Each row comes from the steps of one path. Every step used is in the known rows, and no mark comes twice. Write the path behind each row, first mark first.
Known rows:
bato -> vezen: [ -8   0  -1 -13 -14   6   6   1   4   6  11   1  13   2  -2   4  15  16
   2  -6  -7]
kulebus -> megu -> vesos -> notof -> raruz: [ 19  -8   5 -10  14   3   7   0   9   2  18  -9 -11   6  -4   0  -7 -11
   4  -6 -19]
bato -> notof -> raruz: [ -7  -1   0 -45  -5  12   4  -1   4   0  23  -1 -15   8  -1   6 -21 -26
  -3  -3  -2]
bezo -> vesos -> notof: [ -7  -3   0   0  -6  -1  -1  -2  -5   2  -7 -11  -7   1   9   3   2  -5
   4  -1  12]
notof -> kulebus -> bezo -> vesos -> megu: [ -8  -6   3  -1   6  -1  -1  -1 -11   1 -15   3   1  -2   1  -8   0   7
  -7   4  12]
kulebus -> megu -> vesos: [18 -6  2 11 12  4 -4 -1  9  1 12 -2 -1  4 -4  1  6 18  5 -4 -6]
megu -> vesos: [ 1 -5 -2 22 -5 -1  0 -1  4  2 12  2 -4  1 -3  2  2 20  3 -2 -2]
bezo -> kulebus -> notof: [-5 10 -1 13 -4  4  1 -3 -1  1  8  4 -3 -1  1  6 -3 14  2  2  2]
bezo -> kulebus -> megu -> vesos -> notof -> raruz: [ 15  -1   3  -3  11   3   9  -3   3   1   9  -7  -8  -2  -2   4  -9  -9
   4   5 -17]
bezo -> vesos: [ -6  -1  -3  -6  -8   1 -13  -5  -4   2  -4   0  -5   1   7   6   0  17
   1   0  22]
lufi -> bato -> notof -> vesos -> megu -> kulebus -> bezo: [ -4   4  -6 -25   7  -4 -13   3  -3  -4 -28   5  23   1  -6  -7  -1 -19
   1  -3 -19]
megu -> kulebus -> bezo -> vesos -> notof: [  1  10  -1 -12  -7  -5   0   2  -2   2 -31  -6  -2  -9   7  -8   3  -2
  -5   5  18]
bezo -> kulebus -> megu -> vesos -> notof: [ 14   0   1  24  11   2   8  -2   2   1   0  -9  -2  -4   0   3   6   0
   8   5 -16]
bezo -> vesos -> megu: [ -6 -11  -1  -2   3  -1  -2  -4  -5   0  -6   1  -4   2   5   2   1  21
   6  -1   8]
kulebus -> notof: [-3  4  2  3 -3  3 -2  1  4  1 17  2 -5  9  0  2 -2 14  1 -9  5]
lufi -> bato -> notof -> kulebus: [ -8   3  -5  14  -4   1  -4  -2  -9  -3  13   3  19   2  -3   4  -1 -20
  -3  -5 -15]
megu -> vesos -> bezo -> kulebus -> notof: [ 2  3 -3 30  3  1 12  6  0  0 12  4 -1 -1 -3  6 -1 22  3  3 -4]
vezen -> bato -> notof: [ -8  -1  -1  29 -11  -4   0   3   5  -6   9   2   4   6   1   4   6 -14
   2 -12   7]
megu -> kulebus -> bezo -> vesos -> notof -> raruz: [  2  10   0 -38  -7  -4   1   1  -1   2 -22  -4  -8  -6   6  -6 -12 -12
  -9   4  17]
bezo -> vesos -> megu -> kulebus: [ 2 -5 -3 -6 -3 -4  0 -6 -2  1 -7  4  0 -8  5 -1  2 22  2  7 11]
vezen -> bato -> notof -> vesos -> bezo -> kulebus: [ -9   4  -1  13  -5  -4  -7   6   3  -7  -5   6   8   2  -2   5   6 -25
   2  -1  -4]
kulebus -> bezo -> vesos -> notof -> raruz: [ -8   3   1 -36   0  -1  -2   3  -6   2 -22  -9 -14   5   6  -3 -14 -14
  -4  -4  17]
lufi -> bato -> notof -> raruz: [ -7   3  -7 -25  -3   2  -4   0  -5  -4  14   2   8   8  -3  10 -19 -19
  -1 -12 -16]

Write each row's path:
[  7   3   2 -22  16   4 -11   3   5  -1  -6   1   0   0  -6   5   4   2
   3   6 -19] => notof -> vesos -> bezo -> kulebus -> megu
[ -6   1   3  -9   6   1  -7  -4   1   0  -3   7   0   2  -2   0  -3   6
   7   5 -12] => bezo -> kulebus -> notof -> vesos -> megu
[  2  11  -3 -16 -10  -3 -10   0  -2   2 -29   3   0  -9   5  -5   2  16
  -8   7  27] => megu -> kulebus -> bezo -> vesos
[  4  -2   1 -35  -2  -1   0  -5   1   1   6   9  -5   0   5   0 -16  12
  -2   4  12] => bezo -> vesos -> megu -> kulebus -> notof -> raruz
[ -2  -4   2   4  -6  -9  -7   1  10  -7  -4   9  11  -1  -2  -5   8 -22
   2  -2  -7] => vezen -> bato -> notof -> vesos -> megu -> kulebus
[  3  -6  -1   5   3  -4  14  -1   3   0   6   4   0  -8  -4  -4   3  21
   2   2 -14] => vesos -> megu -> kulebus
[  1  -7   1  28  -2  -4  12   2   3   1   9  -8  -6   1  -1  -1   5  -2
   6  -3 -11] => megu -> vesos -> notof
[ -1  -4   5  29   2  -3  12   3  -3   3   0  -7  -3  -2  -3 -10   5 -13
  -3   1  -6] => megu -> vesos -> notof -> kulebus -> bezo
[-10   7  -6  -1  -3   1 -14  -1 -15  -2 -17   3  20   2   2   1  -3 -21
  -6  -3   8] => lufi -> bato -> notof -> kulebus -> bezo -> vesos
[  6  10   2 -22  -2  -1  -7   5  11   0   6   9   2  -2  -3  -4   1   4
  -4   4  -2] => megu -> kulebus -> notof -> vesos -> bezo
[14  1 -1 19  8  5 -2 -4  3  1  2 -1  0 -4 -2  6  5 18  6  7 -6] => bezo -> kulebus -> megu -> vesos
[  2  11  -2  -7  -6  -3   0   3   2   1 -17   2  -1  -8  -2  -7   2  15
  -8   2  10] => megu -> kulebus -> bezo
[ -9  -5  -1 -11   8  -1  -4   2  -7   0 -31  -1  -3   3   3  -4  -1  19
   1  -3  16] => kulebus -> bezo -> vesos -> megu
[ -8  -1   2  36 -12  -4   1   1   1  -6  18   5   7   1  -1   0   6 -24
  -4  -6   3] => vezen -> bato -> notof -> kulebus
[ 17  -7   5  22  16   4   7   2   4   1  25   1   2  -1  -8  -1   8   8
  -4   3 -16] => notof -> kulebus -> megu -> vesos -> bezo
[ 19  -6   1  13  19   4   6   6   8   0  13  -3  -2   4  -7   3   7  21
   4  -5 -13] => kulebus -> megu -> vesos -> bezo
[ -6  -3   3   8  -6  -1   2  -5  -8   2   2  -7  -5  -3   8  -1   3 -16
  -1   4   9] => bezo -> vesos -> notof -> kulebus
[-11   3   1 -18  -5  11  -6  -1  -7   1 -11  -1  -1   2   5  -3  -3 -27
  -9   7  22] => bato -> notof -> kulebus -> bezo -> vesos
[  1  -8   4  36  -2  -3  13  -1  -1   2  19  -5  -3  -3  -2  -5   5 -12
   1   3 -15] => megu -> vesos -> notof -> kulebus
